Every row comes from one small tree of marks. The marks that hang from a mark follow it in brackets, in alphabetical order. Every link used is in the known rows. Which tree was each row made from?
Known rows
zize{nupa tase{pizot tozal}}: 4.128 1.382 -1.253 1.763 3.115 -0.710 -5.762 -1.274 1.832 -3.640 2.798 2.488 -0.984 -0.083 -2.205 0.384 -0.303 0.166 8.189 -1.517 0.887 1.262 1.324 4.480 5.361
nesu{sisiva{luzo tozal{tase{pizot}}}}: 1.409 0.989 -2.742 0.015 3.450 -2.576 0.124 0.682 0.240 1.598 1.741 3.517 -0.775 3.762 -0.896 -0.441 -0.521 1.212 3.051 0.387 -0.091 2.400 3.356 4.245 -1.278
nesu{sisiva{luzo tozal{tase}}}: 2.542 -1.063 -1.179 0.373 1.984 -1.960 -0.665 0.254 -1.310 3.306 1.413 4.071 -0.264 2.300 -0.020 -0.820 0.305 1.083 1.561 0.928 -0.568 2.055 3.409 -2.292 0.041
tase{pizot tozal zize{nupa}}: 1.242 1.865 -2.036 2.520 2.507 -1.459 -2.119 1.806 0.330 -5.596 3.394 -1.574 -2.507 1.331 -2.470 1.120 -0.571 -0.435 7.726 -1.498 0.516 -0.732 1.777 0.881 2.023
natis{misofir tozal{tase}}: 4.765 -0.171 2.742 1.270 2.331 0.942 -1.892 -0.476 2.196 3.134 1.056 -1.795 0.831 2.692 1.500 -1.844 3.168 0.339 0.875 0.475 2.396 1.730 6.291 -4.165 0.161
zize{nupa}: 2.218 -0.144 2.422 2.935 1.635 1.521 -5.404 -0.133 -1.902 1.592 1.668 0.665 -1.687 -0.584 -0.750 0.026 0.851 0.291 3.604 -0.485 0.702 0.361 1.101 -2.596 5.844
tozal{sisiva tase{pizot}}: -0.486 0.792 0.586 0.675 3.000 -0.691 -2.122 1.108 3.727 2.734 1.294 1.468 0.548 4.479 -0.542 0.266 0.071 1.398 -0.033 -0.403 1.486 0.493 -0.192 1.622 -1.705
nesu{sisiva{tozal}}: 1.042 -1.947 0.050 2.315 0.165 -0.055 -3.782 -3.021 -2.826 2.647 1.699 4.695 -2.607 4.111 -1.057 0.237 1.135 0.868 1.648 -0.230 0.606 1.595 2.552 -4.154 3.746
misofir{natis}: -0.900 0.467 2.624 3.103 1.130 2.456 -4.568 -2.633 -1.703 3.269 1.510 0.111 -0.592 1.548 -0.352 -0.287 0.541 0.166 -3.077 -0.549 -0.363 -0.383 2.957 -1.413 2.430
nesu{sisiva{luzo tozal}}: -0.546 -0.745 -1.751 1.565 0.480 -0.575 -1.081 -1.287 -2.659 3.193 1.371 3.497 -2.551 1.358 -0.584 -0.143 0.454 1.118 1.001 0.479 -0.515 2.090 3.760 -2.310 2.373
tozal{tase}: 2.316 -0.703 3.495 1.032 2.357 0.198 -3.502 0.734 0.563 3.754 1.445 2.723 0.125 2.404 0.651 -1.078 0.542 0.221 0.509 -0.012 1.061 -0.335 2.315 -2.512 2.249
tozal{sisiva{luzo nesu} tase{pizot}}: -0.891 -0.834 -1.940 0.608 3.300 -0.729 0.253 0.791 0.830 3.405 1.117 -0.652 0.768 3.639 -0.983 0.552 -0.283 1.955 -2.003 0.105 1.477 0.275 0.394 5.294 -3.136
misofir{natis{tozal}}: -0.211 -0.346 2.605 2.817 1.752 1.454 -4.190 -2.285 -0.753 1.752 1.416 -2.618 -1.037 1.507 0.413 -0.611 2.873 0.270 -3.025 -0.400 0.683 0.406 4.718 -5.853 2.257
nupa{zize}: 1.430 -2.966 0.255 1.099 0.447 3.588 -5.130 -1.293 -0.616 3.520 2.116 3.783 -2.425 2.537 0.704 0.120 1.439 0.827 -2.016 -0.482 1.274 -1.154 2.477 -2.471 4.827
pizot{tase{zize{nupa}}}: 1.300 -0.147 -0.009 2.180 2.309 0.378 -2.977 3.250 0.941 -1.072 1.975 -2.370 -2.524 -1.847 -1.226 -1.567 1.478 -0.106 4.389 -1.415 0.009 0.068 -0.982 -2.444 1.811
pizot{tase{tozal zize{nupa}}}: 1.307 -0.106 -0.826 2.074 2.025 -0.558 -2.585 2.381 0.718 -2.929 2.730 -0.640 -2.021 -1.525 -1.172 -0.888 0.821 -0.681 6.285 -1.578 -0.596 -0.407 -0.116 -3.163 1.402
pizot{tase{tozal zize}}: -1.044 -0.677 -0.613 1.238 0.955 0.111 -0.641 1.025 1.671 -0.386 2.379 0.279 -2.387 0.683 -0.266 -1.023 0.645 -0.772 2.032 -1.613 -0.366 -1.247 1.380 -3.933 0.146
pizot{tase{zize}}: -1.240 -1.149 -0.109 1.311 1.427 0.868 -1.296 2.049 2.362 1.216 1.591 -1.756 -2.808 -0.151 0.035 -1.646 1.320 -0.303 0.282 -1.373 0.018 -0.909 0.524 -2.099 0.925
nesu{sisiva}: 0.116 -1.795 0.241 2.096 0.682 0.477 -3.652 -0.875 1.053 2.299 1.103 2.559 -2.578 2.735 -0.411 0.590 0.647 0.992 0.041 0.489 0.266 0.405 2.964 -6.345 2.682
tozal{sisiva{luzo nesu}}: -3.073 -3.044 -0.929 2.385 0.335 1.185 -1.192 -1.703 -2.347 4.714 0.707 -0.559 -1.043 1.537 -0.368 0.881 0.608 2.034 -4.551 0.203 1.170 -0.234 0.786 -0.792 0.860
nesu{sisiva{luzo}}: -1.311 -0.528 -1.625 1.597 1.048 0.041 -0.996 0.694 1.335 3.049 0.585 1.645 -2.471 0.346 0.030 -0.038 0.025 1.312 -1.300 1.043 -0.813 0.554 4.294 -4.598 1.516
pizot{tase{tozal}}: -1.141 -0.887 1.830 0.988 1.186 0.904 -2.637 -1.302 1.116 3.737 1.612 3.907 -1.406 0.494 -0.027 -1.260 1.064 -0.265 1.236 -1.227 0.247 -0.376 0.893 -1.781 2.251
misofir{natis{tozal{sisiva{luzo}}}}: -3.286 0.178 -0.599 2.873 1.841 1.463 -0.537 -1.006 0.715 2.152 0.517 -3.335 -0.416 -0.124 0.578 0.036 2.224 1.751 -5.753 0.328 -0.479 1.317 4.022 -5.464 -1.913
luzo{sisiva{nesu tozal{tase{zize}}}}: 2.379 -5.191 0.151 2.675 1.645 0.293 -4.168 -1.791 -5.098 -1.882 3.817 -1.250 0.253 5.931 -0.990 -1.108 -0.371 -0.757 3.897 -0.528 1.501 0.013 2.303 -5.658 0.215
sisiva{luzo tozal{tase{zize{nupa}}}}: 3.943 0.025 -1.309 1.676 3.224 -1.655 -0.535 3.037 -3.693 -2.207 2.741 -1.107 -0.433 -0.768 -0.848 -1.400 0.018 0.029 5.783 -0.321 -0.549 1.410 1.625 -0.165 1.739

Write each row's tree
4.892 -0.202 1.185 2.151 3.082 -0.808 -3.439 3.617 -0.047 -3.209 2.474 -2.395 -0.451 0.355 -0.544 -0.653 0.151 -0.135 4.967 -0.429 0.502 -0.016 1.010 -4.352 1.544
tozal{tase{zize{nupa}}}
-3.229 0.661 -3.484 1.750 0.972 -0.915 0.240 0.565 3.243 -3.451 2.683 -0.504 -2.126 4.054 -1.659 1.867 -0.691 0.585 1.763 -1.418 0.491 -0.917 0.827 -0.849 -2.195
tase{pizot tozal{sisiva} zize}
1.634 1.052 -0.331 0.465 3.181 -1.559 -1.139 3.283 2.995 -1.941 2.464 -1.891 -1.318 3.626 -0.539 -0.333 -0.572 -0.171 2.566 -1.001 0.918 -0.968 2.280 1.375 -0.788
tozal{tase{pizot zize}}
-1.747 1.608 -1.256 0.237 3.677 -0.990 0.632 2.302 3.550 3.333 0.812 0.579 0.596 2.034 -0.093 0.033 -0.494 1.791 -0.989 0.215 0.197 0.618 1.297 3.532 -2.893
tozal{sisiva{luzo} tase{pizot}}
-3.271 -1.446 0.371 1.351 0.807 1.259 -2.033 -1.080 2.892 3.934 1.272 4.187 -0.630 1.529 -0.241 -0.208 1.035 0.732 -0.259 -1.095 0.293 -0.005 -0.809 -3.810 -1.217
pizot{tase{tozal{sisiva}}}
-4.007 -2.803 -1.871 1.093 0.855 0.759 0.278 -1.413 -0.411 4.957 1.019 2.283 -0.388 0.945 -0.633 -0.065 1.104 1.302 -2.885 -0.539 0.104 -0.243 -0.771 -0.282 -2.267
pizot{tase{tozal{sisiva{luzo nesu}}}}
0.871 1.361 -2.741 0.246 3.517 -2.663 2.026 2.752 -0.722 -1.083 2.569 -0.744 -0.954 2.227 -0.676 -0.966 -0.672 -0.035 3.553 -0.932 0.021 0.709 2.727 5.301 -1.065
sisiva{luzo tozal{tase{pizot zize}}}
1.945 -0.134 -0.484 3.019 1.358 -0.516 -3.148 0.887 -1.315 -4.502 3.138 -0.789 -2.042 0.083 -1.608 0.524 -0.084 -0.504 6.013 -1.081 0.080 -0.929 1.808 -5.272 3.476
tase{tozal zize{nupa}}
-0.472 -2.540 -0.007 2.038 0.615 0.927 -1.739 -3.472 -7.464 4.935 1.768 2.201 -1.593 2.176 -0.627 -0.333 1.195 0.714 -0.712 -0.512 1.058 0.654 2.113 2.524 4.505
sisiva{luzo nesu tozal}
-2.671 -2.846 -1.735 2.276 0.414 0.675 -0.667 -2.367 -2.937 3.119 1.554 2.354 -0.531 1.812 -0.868 1.435 0.239 1.313 -2.782 0.085 0.624 -0.706 1.089 -2.117 0.064
tase{tozal{sisiva{luzo nesu}}}
-1.021 1.097 -3.352 2.763 2.137 -1.110 -1.810 1.817 1.771 -6.000 3.080 -1.203 -2.027 1.751 -2.927 1.853 -0.523 0.641 5.481 -1.409 0.491 -0.045 -0.405 -0.538 -1.370
tase{pizot tozal{sisiva} zize{nupa}}
1.862 0.832 -1.913 1.641 3.989 -2.037 -1.825 4.044 3.371 -4.382 2.502 -2.841 -0.366 2.418 -1.875 0.541 -0.297 1.173 4.765 -0.760 0.876 0.510 -0.833 0.603 -3.192
tozal{sisiva tase{pizot zize{nupa}}}
1.290 -0.622 -0.931 1.539 3.311 -0.461 -2.743 0.557 0.019 -3.245 3.920 -0.977 -0.361 5.457 -1.274 -1.312 -1.498 -0.966 5.808 -0.954 0.986 0.742 2.857 -1.104 -0.601
luzo{sisiva{tozal{tase{pizot zize}}}}
-0.156 -4.738 1.706 3.518 0.314 2.658 -6.195 -5.539 -7.036 2.585 2.935 1.422 -0.890 5.435 -1.285 -0.505 0.498 -0.210 1.905 -0.460 1.940 0.527 2.133 -3.980 5.229
luzo{sisiva{nesu tozal}}
-3.944 1.583 -3.065 1.069 2.109 -0.222 1.093 -0.302 2.211 2.160 1.425 2.241 -1.110 1.410 -0.999 1.189 -0.669 1.346 0.029 -0.342 -0.060 0.157 1.848 1.872 -0.777
tase{pizot tozal{sisiva{luzo}}}
3.022 -1.915 -3.676 0.108 1.946 1.336 -5.280 -2.103 2.507 -2.537 3.212 5.583 -1.828 2.898 -0.447 0.487 0.365 0.455 2.854 -1.709 1.345 -0.524 3.071 4.346 3.208
nupa{zize{tase{pizot tozal}}}
1.822 -2.922 0.907 1.800 3.043 0.064 -4.783 -3.328 -3.882 1.459 3.459 1.399 0.765 7.515 -1.550 -0.748 -0.389 -0.178 4.110 -0.687 2.680 0.763 1.578 2.454 1.521
luzo{sisiva{nesu tozal{tase{pizot}}}}
0.249 -0.841 2.085 2.280 2.871 0.071 -3.378 -0.900 2.189 1.168 1.192 -1.828 1.816 3.232 0.646 -0.506 2.648 1.417 -3.859 0.285 0.701 1.313 2.247 -7.067 -3.194
misofir{natis{tozal{sisiva tase}}}
2.625 -7.210 -3.539 1.520 -0.171 2.524 -5.995 -4.189 -0.972 -1.175 2.705 4.448 -0.711 3.984 -0.762 1.490 1.373 1.696 -1.585 -1.221 1.873 -0.454 0.561 -2.123 1.831
nupa{zize{tase{tozal{sisiva{nesu}}}}}
2.595 -0.546 1.014 2.316 3.161 -0.920 -2.079 1.737 0.941 -3.314 2.358 -5.434 0.255 2.559 0.716 -1.296 2.158 -0.310 -1.430 -0.501 0.059 -0.113 4.531 -6.919 -2.574
misofir{natis{tozal{tase{zize}}}}
2.688 -0.888 1.041 1.533 1.824 1.260 -1.491 -0.242 3.386 2.633 0.518 -1.712 1.467 3.500 1.078 -0.999 3.092 1.332 -0.865 0.713 2.539 2.408 3.968 -5.305 -3.140
natis{misofir tozal{sisiva tase}}
-1.294 -0.170 -1.749 2.355 1.110 2.385 1.382 -0.704 2.318 4.011 -0.105 -3.126 -0.784 0.150 0.883 -0.505 2.821 2.011 -2.580 0.951 1.200 2.512 5.283 -3.972 -1.734
natis{misofir tozal{sisiva{luzo}}}
1.535 1.890 -1.484 2.449 2.981 -0.338 -2.623 2.732 0.872 -4.138 2.781 -3.758 -2.967 0.568 -2.117 0.478 -0.060 0.068 5.986 -1.323 0.987 -0.223 1.102 1.573 3.046
tase{pizot zize{nupa}}
3.968 1.887 -0.839 1.283 4.172 -1.834 -2.410 4.638 1.805 -4.429 2.760 -2.671 -0.947 1.503 -1.405 -0.324 -0.275 0.070 6.382 -0.777 0.895 -0.053 1.046 2.135 0.324
tozal{tase{pizot zize{nupa}}}
1.985 0.492 -2.371 2.146 2.570 -0.284 -5.053 -1.426 2.863 -4.466 2.386 2.335 -0.401 0.513 -2.548 1.214 -0.531 1.234 6.278 -1.549 0.817 1.741 -0.641 2.148 2.131
zize{nupa tase{pizot tozal{sisiva}}}
3.993 -3.215 2.563 1.464 1.363 -0.040 -4.009 -3.375 -6.173 3.940 2.244 3.011 0.453 5.360 -0.447 -0.598 1.280 0.252 0.872 -0.757 2.485 0.430 0.638 0.886 3.570
sisiva{nesu tozal{tase}}
4.110 -3.826 -2.453 0.859 0.541 2.370 -5.836 -2.696 0.556 -1.582 2.783 6.035 -1.679 1.541 0.361 -0.025 0.873 0.380 1.568 -1.197 0.681 -0.666 3.359 -2.595 5.092
nupa{zize{tase{tozal}}}
4.962 0.213 0.871 2.941 4.070 -1.518 -3.697 2.712 -0.071 -5.962 2.759 -5.944 0.533 0.299 -0.419 -1.328 2.136 -0.120 2.708 -0.371 0.093 0.750 3.330 -7.100 -1.204
misofir{natis{tozal{tase{zize{nupa}}}}}
1.904 -0.603 -0.826 0.127 3.118 -1.757 -0.144 -1.316 -4.311 3.568 2.217 1.722 -0.041 4.196 -1.013 -0.525 0.164 0.676 1.310 -0.515 1.587 1.002 1.834 8.951 1.172
sisiva{luzo nesu tozal{tase{pizot}}}
3.699 -2.228 1.311 1.139 1.555 -1.582 -3.625 -1.254 -1.392 2.515 1.827 5.598 -0.595 4.763 -0.415 -0.517 0.758 0.768 2.751 0.163 0.571 1.992 2.408 -4.366 1.499
nesu{sisiva{tozal{tase}}}
2.209 -1.322 -3.101 0.826 1.959 -2.708 0.925 2.467 -0.992 -1.447 2.170 0.788 -1.431 2.385 -0.361 -0.816 -0.172 0.543 2.234 0.468 -0.979 1.618 3.664 -4.246 -1.918
nesu{sisiva{luzo tozal{tase{zize}}}}
2.697 0.896 1.775 0.150 3.050 -1.155 -2.733 -1.281 -1.167 2.638 2.360 3.488 -0.088 4.901 -0.690 -0.664 0.284 0.158 3.428 -1.089 1.826 1.253 1.201 5.382 2.059
sisiva{tozal{tase{pizot}}}
-3.788 -0.269 -1.152 1.735 0.558 1.109 0.296 -0.701 0.416 2.725 1.159 3.057 -0.887 0.481 -0.300 0.906 -0.338 1.134 -1.617 0.066 -0.576 -0.407 1.898 -3.777 0.534
tase{tozal{sisiva{luzo}}}
-2.910 -2.903 -4.080 2.516 -0.026 -0.004 1.327 -0.383 -2.067 -1.440 2.236 -1.564 -1.539 1.830 -1.219 1.604 -0.188 0.980 -1.971 -0.423 0.074 -1.341 1.639 -3.562 -1.734
tase{tozal{sisiva{luzo nesu}} zize}
2.119 -2.680 0.891 0.900 1.988 -0.488 -1.264 -1.828 -6.141 4.828 1.856 2.608 0.625 3.116 -0.009 -0.996 0.910 0.671 0.061 0.012 1.291 0.704 1.874 2.955 2.423
sisiva{luzo nesu tozal{tase}}
-3.152 -1.080 -0.136 1.753 1.537 0.788 -0.151 -0.026 1.820 3.299 0.359 -1.522 -1.549 -0.164 0.967 0.189 2.571 1.852 -2.726 0.476 0.627 1.146 3.226 -7.031 1.595
natis{tozal{sisiva{luzo}}}
-3.177 -1.578 -1.590 1.628 0.553 -0.075 -0.051 1.166 3.543 -0.586 2.099 0.558 -1.902 1.358 -0.686 -0.269 0.638 0.298 0.293 -1.463 -0.084 -0.519 -0.875 -5.826 -2.930
pizot{tase{tozal{sisiva} zize}}
1.856 1.788 1.640 1.238 4.278 -0.952 -2.816 0.101 2.510 -0.118 1.785 -2.629 0.921 3.792 0.218 -0.911 1.956 0.371 -0.796 -0.513 1.080 0.950 4.180 0.664 -2.041
misofir{natis{tozal{tase{pizot}}}}
-0.275 1.114 0.308 1.614 4.153 -1.038 -2.257 -0.048 3.526 0.264 1.543 -2.702 1.345 4.813 -0.107 0.167 1.954 1.346 -2.671 -0.342 1.184 1.659 2.015 -1.276 -4.563
misofir{natis{tozal{sisiva tase{pizot}}}}
-0.411 -3.024 -2.299 1.679 1.685 -1.092 0.898 2.554 -0.430 -0.575 1.664 -3.613 -0.003 2.247 -0.241 0.141 0.081 1.357 -2.873 0.239 0.622 -0.831 0.630 -2.522 -3.757
tozal{sisiva{luzo nesu} tase{zize}}
1.183 -2.498 -4.915 0.391 1.423 1.302 -4.196 -2.056 3.897 -1.717 2.746 5.310 -1.438 3.588 -0.948 1.496 0.316 1.723 0.994 -1.560 1.431 0.199 1.009 2.572 0.569
nupa{zize{tase{pizot tozal{sisiva}}}}
